Each row was made from one walk, in order. Every step used is in the known rows, and no mark comes twice. Write each row's walk.
Known rows
vilovof-kugo-vemi-varug-rebid: [ 0.63  0.66  1.74  2.14 -0.19  0.32 -0.37  0.08 -1.85  0.19  3.30 -0.05
  0.20 -1.62  0.34  1.22 -0.16  0.11  0.63  0.28  0.44 -0.69 -0.12 -0.73
  0.26]
rebid-varug-vilovof: [ 0.38  0.31  1.83  0.20  0.00  0.08  0.04 -1.83 -2.52  0.20  4.25 -0.93
  1.42 -0.36 -0.92  0.20 -0.28  0.45  0.00 -0.46 -0.22 -0.41  0.83 -1.31
  0.41]
vemi-varug-rebid: [-0.24  0.90 -0.01  0.82 -0.28 -1.26 -1.34  0.08 -2.65  0.20  2.54 -0.75
  0.43 -0.64 -0.38  1.37 -0.01  0.15  1.45 -0.03  1.85 -0.74  0.38 -0.87
  1.03]
bobas-burov-penav: [-0.03  0.66  0.11  0.30 -0.03 -1.76 -2.59  0.54  1.19  1.18  0.40  0.30
  0.09 -0.27  0.70  0.86 -0.06 -0.08 -0.43 -0.31 -1.26 -0.22 -0.18 -0.25
 -0.63]
mobu-rebid: [ 0.28  0.15 -0.82  0.44  0.39  0.25 -0.87 -0.60 -0.75 -0.11  1.78  0.47
  0.48  0.06 -0.45  0.14 -0.04 -0.27  1.79 -0.24 -0.16 -0.09  0.04 -0.34
  0.02]
vilovof-kugo-rebid-varug: [ 0.80  0.22  1.11  1.95  0.45  0.72 -0.68 -1.23 -0.73 -0.13  3.02  0.81
  0.04 -1.68 -1.30  1.53 -0.34  0.30  0.44  0.01 -0.68 -1.26  0.33 -0.58
 -0.58]
kugo-vemi-varug: [ 0.28 -0.10  2.38  1.47 -0.20  0.00  0.20  0.54 -1.39  0.02  3.40 -1.50
  0.37 -0.54  0.92  0.57  0.14 -0.48  0.63 -0.02  1.47  0.20  0.27  0.26
  0.70]
kugo-vemi: [ 0.51 -0.28  2.60  0.88 -0.18  0.43  0.64 -0.20 -0.02  0.06  1.15 -0.75
  0.75 -0.65  0.63 -0.83  0.23 -0.33  0.00  0.10  0.05  0.51  0.11  0.40
  0.44]
vemi-varug-vilovof-kugo-rebid-mobu: [ 0.04  0.99  1.02  1.46  0.26 -0.32 -0.72 -0.37 -2.91  0.20  3.79 -0.24
  0.50 -2.36 -0.05  3.04 -0.27  0.42  1.31  0.15 -0.24 -1.28  0.41 -0.58
  1.04]
kugo-rebid-mobu-buped: [ 0.28 -0.14  1.67  1.24  0.74 -0.44 -1.08 -0.96 -0.29 -0.21  1.00 -0.31
 -0.13 -2.91 -0.37  1.22  0.30  0.41  2.03  0.47 -1.78 -0.40  0.41  1.57
  0.94]
vilovof-kugo-vemi: [ 0.78  0.11  1.76  1.61  0.00  1.18  0.58  0.03 -0.14  0.10  1.54  0.40
 -0.08 -1.24  0.63  0.30 -0.17  0.05 -0.33  0.27 -0.75 -0.22 -0.33 -0.21
 -0.46]
varug-vemi-kugo: [ 0.96 -0.01  0.54  0.25  0.06 -1.02  1.26 -0.55 -1.31 -0.09  1.66 -0.50
  1.08 -1.27  0.79 -1.18 -0.10  0.07  0.97 -0.49  0.02 -0.70 -0.18  0.16
  0.74]
kugo-vilovof-varug-rebid-mobu-burov: [ 0.42  1.06  1.34  0.70  0.17 -0.80 -0.28 -1.26 -2.30  0.09  1.52  0.06
  0.36 -2.21 -1.06  1.03  0.01 -0.38  1.76 -0.28 -0.73 -0.99  0.48 -0.20
  0.78]
vilovof-kugo-vemi-varug-rebid-mobu-burov-penav: [ 0.75  1.10  1.54  2.08 -0.12 -0.68 -1.11  0.48 -1.98  0.73  4.27 -0.06
  0.15 -2.71  0.70  2.98 -0.09  0.42  1.30  0.56 -0.75 -1.19 -0.19 -0.33
  0.09]
vilovof-kugo-vemi-varug-rebid-mobu-buped: [ 0.64  0.55  2.31  2.43  0.06  0.19 -0.58  0.20 -2.38  0.22  4.42 -0.69
 -0.52 -2.76  0.94  1.68 -0.07  0.49  1.42  0.59 -0.73 -0.65 -0.18  0.09
  0.42]
vemi-kugo-vilovof-varug: [ 0.64  0.54  0.53  1.22  0.50 -0.24  1.03 -1.29 -0.63 -0.69  1.81 -0.60
  0.99 -0.66  0.54 -0.54 -0.31 -0.64  1.01 -0.94  0.59 -1.00  0.08  0.25
 -0.16]
rebid-varug: [ 0.43 -0.15  1.19  0.58 -0.04  0.13 -0.09 -1.07 -1.28 -0.11  4.51 -0.80
  0.03 -0.04 -0.64  0.59 -0.16  0.16 -0.01 -0.29  0.23 -0.44  0.59 -0.64
 -0.43]
kugo-vilovof-varug-vemi: [ 0.64  0.10  1.92  0.10  0.19 -0.15  0.33 -1.38 -2.30 -0.14  1.05 -0.12
  0.50 -0.95 -1.30 -0.40 -0.03 -0.99  0.77 -0.78 -1.13 -0.58  0.49  0.42
  0.63]
vilovof-kugo: [ 0.37  0.34 -0.32  0.89  0.08  0.81  0.01  0.23 -0.12  0.06  0.78  1.00
 -0.59 -0.71  0.05  0.94 -0.33  0.26 -0.33  0.20 -0.86 -0.62 -0.44 -0.52
 -0.79]
vilovof-varug-vemi-kugo-rebid-mobu: [ 1.08  0.49  1.85  1.02  0.56 -1.02  0.79 -0.99 -2.65 -0.39  4.54 -0.19
  0.33 -3.01  0.00  1.87 -0.19 -0.30  1.52 -0.16  0.15 -0.85  0.15  1.15
  0.32]
mobu-rebid-kugo-vilovof-varug: [ 1.05  0.37  0.90  0.92  0.52  0.07 -0.25 -1.59 -1.60 -0.48  3.79  0.57
  0.70 -0.60 -1.28  0.82 -0.41 -0.52  1.44 -0.36 -1.26 -0.96  0.09 -0.48
 -0.20]
rebid-varug-vemi: [ 0.90 -0.37  1.95  0.22 -0.14 -0.34  0.29 -1.24 -2.57  0.12  4.89 -0.86
  0.37 -0.77 -0.90  0.10 -0.07  0.13  0.36 -0.42 -0.44 -0.57  0.64 -0.45
  0.29]
vemi-varug-vilovof: [-0.36  0.59  0.31  0.33 -0.06 -0.63 -0.44  0.16 -2.88  0.29  2.78 -1.07
  0.89 -0.30  0.11  1.32 -0.21  0.06  0.74 -0.28  1.19 -0.40  0.43 -0.91
  1.21]

Write each row's walk
[ 1.21  0.03  1.80  1.22  0.19  0.17  0.14 -0.88 -0.81 -0.24  4.08  0.15
  0.98 -0.79 -0.16  0.32 -0.19 -0.12  1.11  0.11 -0.78 -0.37 -0.13 -0.42
  0.05]
mobu-rebid-kugo-vemi
[ 0.98  0.18  0.69  0.78  0.38  0.10 -0.23 -1.60 -0.75 -0.38  2.44  0.60
  1.03 -0.38 -1.10 -0.06 -0.25 -0.26  1.41 -0.37 -1.75 -1.02  0.07 -0.68
  0.12]
mobu-rebid-kugo-vilovof
[ 0.60  0.34  0.27  1.06  0.34 -0.17  0.92 -1.37  0.48 -0.59  0.11 -0.54
  1.38 -0.44  0.77 -1.62 -0.12 -0.29  0.99 -0.91 -0.06 -1.11  0.05  0.01
  0.26]
vemi-kugo-vilovof
[ 1.01  0.46  1.99  1.32  0.21 -0.16 -0.10 -0.95 -2.54 -0.04  5.52 -0.45
  1.65 -0.98 -0.22  0.95 -0.32 -0.03  1.48 -0.05 -0.23 -0.53  0.13 -0.95
  0.76]
mobu-rebid-kugo-vemi-varug-vilovof
[ 1.32  0.04  0.98  1.16  0.46 -0.13 -0.16 -2.42 -2.55 -0.37  5.55 -0.46
  1.65 -0.80 -0.86 -0.73 -0.16 -0.37  2.62 -1.14 -0.64 -1.16  0.63 -0.76
  0.40]
mobu-rebid-varug-vemi-kugo-vilovof
[ 0.90  0.23  0.99  1.94  0.52 -0.51  0.22 -1.85 -0.18 -0.66  3.54 -0.64
  1.47 -1.42 -0.06  0.04 -0.22  0.14  1.36 -0.58  1.26 -1.21  0.48 -0.09
  0.08]
vemi-kugo-rebid-varug
[ 0.13  0.34 -1.49 -0.18  0.09 -1.60 -1.28  1.10 -0.17  0.90  0.27 -0.11
  0.47 -0.20 -0.18  1.11 -0.07  0.07  0.72  0.15 -0.01 -0.32 -0.19 -0.23
 -0.21]
mobu-burov-penav
[ 0.67  1.05  1.46  0.55  0.00 -1.09 -0.26 -0.99 -2.65 -0.09  3.56  0.22
  0.27 -1.43 -1.31  1.87 -0.40  0.05  0.16  0.28  0.58 -0.66  0.02 -0.51
 -0.11]
vilovof-varug-rebid-kugo
[ 1.12 -0.04  1.08  0.82  0.33 -1.13  0.71 -1.21 -1.13 -0.20  1.11 -0.15
  1.68 -2.06 -0.03 -0.99 -0.03 -0.02  1.55 -0.47 -0.02 -0.92  0.12  0.44
  1.18]
varug-vemi-kugo-rebid
[ 0.44  0.96  1.57  0.88  0.40  0.34 -0.25 -1.61 -1.52  0.28  0.89  0.98
  1.34 -2.83 -0.64  1.47 -0.24  0.77  0.57  0.25 -2.14 -1.02  0.24 -0.61
  0.91]
varug-vilovof-kugo-rebid-mobu
[ 0.43  0.69  2.47  1.77 -0.34 -1.04 -0.21  0.55 -2.48  0.42  4.31 -1.31
  0.49 -2.42  0.95  1.52  0.23  0.03  1.84  0.42  1.37 -0.30  0.27 -0.28
  1.44]
kugo-vemi-varug-rebid-mobu-burov
[ 1.02  0.40  1.87  1.52  0.37  0.96 -0.53 -2.09 -2.81  0.07  6.12 -0.13
  1.68 -0.95 -0.78  0.43 -0.32  0.07  1.58 -0.48 -0.60 -0.50  0.55 -1.43
  0.15]
mobu-rebid-varug-vilovof-kugo-vemi
[ 0.57 -0.11  1.83  1.32  0.37 -0.09 -0.95 -1.89 -0.69 -0.27  2.81 -0.18
  0.86 -1.21 -1.76  0.79  0.01  0.00  0.91 -0.22  0.27 -0.75  0.94 -0.10
  0.34]
kugo-rebid-varug
[ 1.03  0.15  1.87  1.23  0.75 -1.14  0.41 -0.79 -3.07 -0.37  4.70 -0.82
  0.00 -3.09  0.11  1.32 -0.17 -0.22  2.05 -0.09 -0.15 -0.52  0.07  1.49
  0.52]
vilovof-varug-vemi-kugo-rebid-mobu-buped
[ 1.29 -0.12  2.06  0.86  0.04 -0.50  0.90 -2.04 -2.32 -0.27  4.93 -1.18
  1.36 -1.06 -0.39 -0.96 -0.17 -0.06  0.99 -0.98 -0.45 -1.22  0.66 -0.48
  0.46]
rebid-varug-vemi-kugo-vilovof
[ 0.94  0.95  2.79  0.98 -0.13 -0.85  0.07 -1.01 -2.71 -0.06  4.10 -0.16
  0.63 -1.73 -0.94  1.47 -0.31 -0.09  0.20  0.31  0.72 -0.43  0.09 -0.30
  0.08]
vilovof-varug-rebid-kugo-vemi
[ 0.57  0.23  1.60  2.07 -0.07  0.80  0.17  0.65 -1.26  0.11  3.52 -0.21
 -0.41 -1.19  0.88  1.40 -0.23 -0.10  0.23  0.25  0.27 -0.51 -0.21 -0.33
 -0.21]
vilovof-kugo-vemi-varug
[ 0.30  0.80  1.55  0.49  0.11 -0.32 -0.65 -1.91 -1.98 -0.15  0.36  0.14
  0.89 -0.96 -1.64 -0.25 -0.03 -0.68  1.05 -0.61 -0.45 -0.77  0.57 -0.19
  0.63]
kugo-vilovof-varug-rebid
[ 0.70  0.95  1.60  2.37 -0.12 -0.16 -0.04  0.80 -2.19  0.44  4.42 -0.05
 -0.31 -2.94  0.99  2.42 -0.13  0.36  1.29  0.63  0.18 -0.94 -0.22 -0.78
  0.37]
vilovof-kugo-vemi-varug-rebid-mobu-burov
[ 0.83  0.06  1.81  0.40  0.01 -0.22  0.68 -1.25 -0.02 -0.31  0.79  0.15
  0.58 -0.55 -0.75 -0.29 -0.27  0.03 -0.49 -0.10 -1.97 -1.23  0.02 -0.43
  0.14]
rebid-kugo-vilovof
[ 0.24  0.23  2.98  1.17 -0.20 -0.06  0.24 -0.06 -2.40  0.25  3.32 -1.59
  1.37 -0.87  0.75  0.33  0.05 -0.26  0.62 -0.12  1.03  0.19  0.48 -0.32
  1.40]
kugo-vemi-varug-vilovof
[ 0.05 -0.17  0.98  0.49  0.44 -0.29 -0.31  0.10 -0.77  0.00  2.26 -0.93
 -1.21 -2.15  1.13  1.16  0.19  0.68  1.38  0.64 -2.24  0.06 -0.10  1.41
  0.34]
rebid-mobu-buped
[ 0.40  0.66  3.18  1.62 -0.35 -0.69 -0.34 -0.24 -2.18  0.18  4.09 -1.29
  0.62 -2.20  0.80  1.39  0.30  0.03  1.48  0.33  0.63 -0.30  0.42  0.16
  1.31]
kugo-vemi-varug-rebid-mobu
[ 0.92  0.24  2.18  0.55  0.10 -0.24  0.77 -1.15 -1.05 -0.41  2.56  0.05
  0.21 -0.76 -1.00  0.80 -0.45 -0.30 -0.46 -0.15 -1.39 -1.12  0.06 -0.21
 -0.26]
rebid-kugo-vilovof-varug
[ 1.13  0.08  1.63  1.71  0.34  0.44 -0.48 -1.40 -1.51 -0.03  3.24  0.78
  0.29 -2.14 -1.46  1.22 -0.29  0.26  0.64 -0.09 -1.05 -1.31  0.35 -0.52
 -0.09]
vilovof-kugo-rebid-varug-vemi
[ 1.00  0.34  1.31  0.94  0.50 -0.92  0.67 -0.83 -2.62 -0.38  3.55 -0.16
  0.66 -1.97 -0.47  0.93 -0.28 -0.56  1.27 -0.44  1.03 -0.57  0.15  0.73
  0.30]
vilovof-varug-vemi-kugo-rebid
[ 0.70  0.97  0.75  1.27  0.32 -0.68  0.52 -1.81 -1.21 -0.55  1.56 -0.41
  1.51 -1.14  0.04 -0.80 -0.26 -0.38  1.46 -0.90  0.62 -1.22  0.19 -0.15
  0.32]
vemi-kugo-vilovof-varug-rebid
